Known rows, with every step that occurs
S-F-W-N: [  6 -34 -20 -11  -6 -23  -5  11  14   7   0  -4  -3   2 -15  15  -3  -1
  -5  22 -21 -15 -20 -21  -6]
C-W-X-E: [ -6  -5  19 -20   7 -10   4  13   5   8   8  -6   6   0  12  -9  -2  -3
   8  29  -4  11  -3  -7  -2]
C-W-T-S-F: [-15 -12  23  -8   0 -26  12  15  10  -3  14  -5  10   9  23   1  21  -4
  13  10 -14 -15  -9  -3  -8]
N-W-T-S: [-21 -15  37   8  -4 -16  16  -1  13 -10  17  -2  37   4  25  -3  19  25
  25  -7 -17 -12  25 -30  -1]
C-W-F-S-Q: [ -2 -22  -5  16  -3 -19  -8  33  22  12   8   2 -25   7 -10 -13   4   5
 -17   9  -5  -1 -16   9 -34]
E-X: [-22 -26  28   5  -2 -24  14  10  -8   0   2  16   9  30   6  16  11 -17
  -9  32  -7  29  -1  -3   6]
C-W-T-S: [-20 -10  36   3   5 -11  18   6   9  -9  13   0  18  13  27   0  19  16
   9  12 -15 -12   5 -10  -6]
W-C: [-11 -37   9  11   8 -17  12  24   2  -4 -11  19  21  24 -14  15  -2 -11
   8  33 -20  11  10 -28  -2]
E-X-W-F-S-Q: [-12  -2  11  10  10 -20  -8  31  13  11   5   4  -9  -1 -24   2   4  13
  -9  10   8  20 -18  19 -25]
E-X-W-T-S-Q: [-31  13  43  -7  23 -17   2   9   1  -6  21  -4  28  -2   0  -5  16  27
  15  -5   9   1  -9  15   0]
Q-S-C: [-18 -27  -7   1  -3 -10   8  13  17   6  -7  -9  10   8   2  11   8  -7
  -2  13 -34   8   4  18   1]
N-W-T-S-F: [-18 -15  22  -3 -13 -28  11  10  14  -2  19  -5  32   1  22  -6  22   2
  29  -9 -14 -15  10 -22  -1]
F-S: [  4 -27  10  15  -7 -26  17   8  10   6  12   3   2  20  -5  18  -1   4
 -19  26 -21   8  15 -17 -11]
Q-S-T: [-17 -21  17   8 -17 -13  23  14  21  12   4 -12   9  -4 -10  -3   7  -2
  -6   3 -11  10   8  21   1]
T-S-F: [-17 -18  26   1 -18 -32  23  12  11  13  15   2  12  21   5  21   6  -5
  -5  16 -12   1   2  -3  -5]
E-X-W-T: [-19  -3  30  -9  26 -20   4   9 -11  -9  -2   3  24   2   4   9  16   5
  21  21  -7  21   1  -2  15]
T-S-Q: [-21 -15  25   8 -11 -22  16  11   9   8  25   0  15  16  -4  -1   0  17
  -9   2  -4  -1   3   1  -8]
E-X-W: [-15  -8  29  -3  10 -19   7   2 -14  10   0   2  14   9  -3  10   7   0
   3  29  -3  40  -3   3  15]
F-S-T-W: [  9  -4  12  28   2 -29   9  25  14  24  28 -14   9  11  -4 -26   7   2
 -13 -12  -2  -1   0   0 -32]
T-S: [-21 -18  38  11 -12 -21  27   3   9   3  13   5  19  25   8  23   3  18
  -7  19 -15   6  16 -10  -5]
W-X: [-19 -28  26   5   2 -29  11  23   7  -2   8  14  12  17  16  22  -4   1
   2  37  -3  19   3 -21  -5]
F-W-T-S: [ -8 -12  26  -1   1  -8  22   8  14 -10  20   0  22  10  10  17   7  35
   2   1 -15 -28   7 -17 -15]
S-C: [ -6 -26  -9   2   3 -29  -5  20  -7   8  -1  -9  13  21   1   7   3 -13
  -1  15 -29  19   0  -2  -7]
Q-S: [-20 -33  17   9 -13  -7  29   3  21   5  -4   8   7   7   1  19   2   3
  -3  25 -23   7  19   3  13]
S-F-W-C: [  7 -36 -18 -10  -5 -15   0  30   6  12  -3  10   4  14 -25   7  -7 -17
   6  20 -16 -12 -15 -22 -12]
N-W: [ -6 -31  12   4 -16 -18   6  -1  -2   9   7   1  16   6   8 -10   5  -3
  11  11 -18  18  17 -29  11]
F-S-Q: [  2 -25  -2  11  -6 -27   3  14  10  11  25  -2  -3  13 -18  -5  -7   4
 -22   9  -8   1   3  -2 -15]
T-S-C-W: [-12 -11   8   0   2 -14  -1  10   3  12   8 -18   8  19  18  -6  16   3
  -4   9 -24   5 -12  13 -20]
T-W-F-S-C: [ -4 -11 -14  33  14 -25  -7  45  22  14   0  -4   1  23   5   1  11   3
  -6  -1 -25  -4  -7   2 -52]

Rows
[ -6 -24   4  -5 -10 -11  15  25  18   9   6   6  12  16 -16  14  -1   1
   3  14 -14 -24 -11 -15 -23]  T-S-F-W-C
[-14  11  15 -21  15  -8  -4  19  13  10  13 -27  14   5  22  -9  10   8
   9   8 -12   1 -12  15 -23]  T-S-C-W-X-E
[-14 -30   1 -16 -16  -7  14  19  37   9  10   3  -8  -7   8  17  -2   0
  -2  27  -4 -15 -18   6  -9]  Q-S-F-W-X
[-21  -7  25  -3   8 -16   4  12   9  -6  24  -5  13   6  15 -22  14  18
   8  -4  -3 -19  -7   2  -9]  C-W-T-S-Q
[ -1 -18   9  27 -12 -36   9  44  22  13   3  -2  -4   7 -16  11   3   5
 -15   0  -9  11  -1   7 -44]  W-F-S-T
[-22 -10  13   5  14 -26   5  22   7 -12  10 -11  33  19  17  14  18  14
  12  -2 -29  -8   6  -2 -16]  W-T-S-C
[ -5  -7   2  -5  11 -12   0  19  11  -8  14 -17  25  10  10   8  13  30
   7 -10 -26 -28  -5  -2 -25]  F-W-T-S-C
[-15 -20  12  20  15 -20   2  10  14   1  -1   8  20  17   3  -1   5   7
   6  20 -17  -4   0 -29  -5]  T-W-N
[ -6 -15  12   0  15 -16  -2  -5   5   4 -12  -6  19  -7 -20  16  -3  18
  14  29 -23  17   4 -18   9]  X-W-N
[-25 -14   8  12   1 -16  -2  33  13   8  -9  -8  -1  17  18  10  20  10
   1   6 -25   3 -15  17 -38]  T-S-C-W-F
[  8  -5  -6 -33  -3 -17   5  26  10  19  17 -10   2  -7  -9   5 -11  -4
   5  16  -2 -11 -15  -9 -10]  S-F-W-X-E
[-20 -11  23  -5  20 -18  -5  -2  -1  -4 -13   0  17   3 -11  16   9   6
   7  35  -9  27 -11  -6  12]  E-X-W-N
[ -7  17  25   0  12 -22   5  36  11  21  23 -14  27  -6   1 -33  -1  -1
  16 -11  11   4  -3   0 -21]  S-T-W-X-E
[-20 -17  29  15  14 -25   9  25  12   5  15  15  17  20  26  -1   1   4
  11  24   1   6  -2 -22 -15]  T-W-X
[-23 -16  14  22   9  -3  16  33  27  13  -2   2  27   0 -12 -29  10  -7
  16  -7  -7  -8   1   8 -16]  Q-S-T-W-C
[ -6 -21  13  -3  13 -16   5  11  -4 -10   3   3   8   8  20  -4  13  -3
  14  19 -17  -2   2 -16   5]  C-W-T
[  3 -36  -5   1   5  -5   6  20   5   3  -5  13  14  15 -22   9 -10   3
   2  23 -19  -9  -2 -30 -12]  F-W-C
[-10  -8  20 -15  -3 -13   4  10   9   9  14  -6  23  -7   9 -14  -1   3
  24   8  -5  12  17 -26   5]  N-W-X-E
[-20 -14  22  -1  22 -13   2  17  -8   1 -16  13  24  14 -19   9   5 -10
  17  34  -7  31  -5  -9   5]  E-X-W-C
[-25 -13  38  10   3 -21  26   9  11 -16  14   7  32  18  18  24  13  24
  10  10 -17  -9  19 -17  -4]  W-T-S
[-13 -26 -11  -4   2   1  -1   8  15   9  -7 -17  -4   4  12  -9  15 -11
  -2  16 -31   5  -8  26   1]  Q-S-C-W
[ -7 -30   6   2   5 -14  -2   1   7  -4  -9   1   0  10   4   2   7  -2
  -1  35 -21   6  -9 -19  -1]  C-W-N
[  0 -18  -9   0  16 -23 -17  25  16   5  14 -14  -7  14  24  -3   9  -7
  -8  28 -14   6 -23   5 -38]  F-S-C-W-X
[-24  -9  30   6  11 -18   5  26  -1   9 -17  12   5   6  -7  24   8   4
   8  26  -4  36 -10   7  -6]  E-X-W-F
[ -9  -8  14  -6   2 -10  10  14  15  -8  32  -3  15   0  -2  -7   4  39
  -1 -15  -3 -37  -5  -8 -16]  F-W-T-S-Q
[  6 -23 -26   3  16 -18 -22   7  18  -2  -5 -23  -5  13   1  -6  12  -3
 -14  22 -35  -3 -19   0 -28]  F-S-C-W-N
[-11   8  26   0  17 -13  11  25  12  12  16   0  24   8   9 -11  -4   3
  18  13   0   3   9 -15  -7]  T-W-X-E
[  1 -16  10  -8 -21 -18  19   9  15  18  20  -7   1  11  -1  15   0  12
 -11   6 -12 -18  -8  -5 -16]  T-S-F-W
[ -2 -28  11  -5  -1 -14   6  18  12   3  14   8   3  10   8  16 -11  17
  -5  31  -3  -2 -10 -22 -17]  F-W-X
[  4 -11   6  30  13 -23   3  39  19  16  14  -4  21  16 -17 -27   5  -8
   1  -6  -5  -6  -2 -12 -40]  F-S-T-W-C
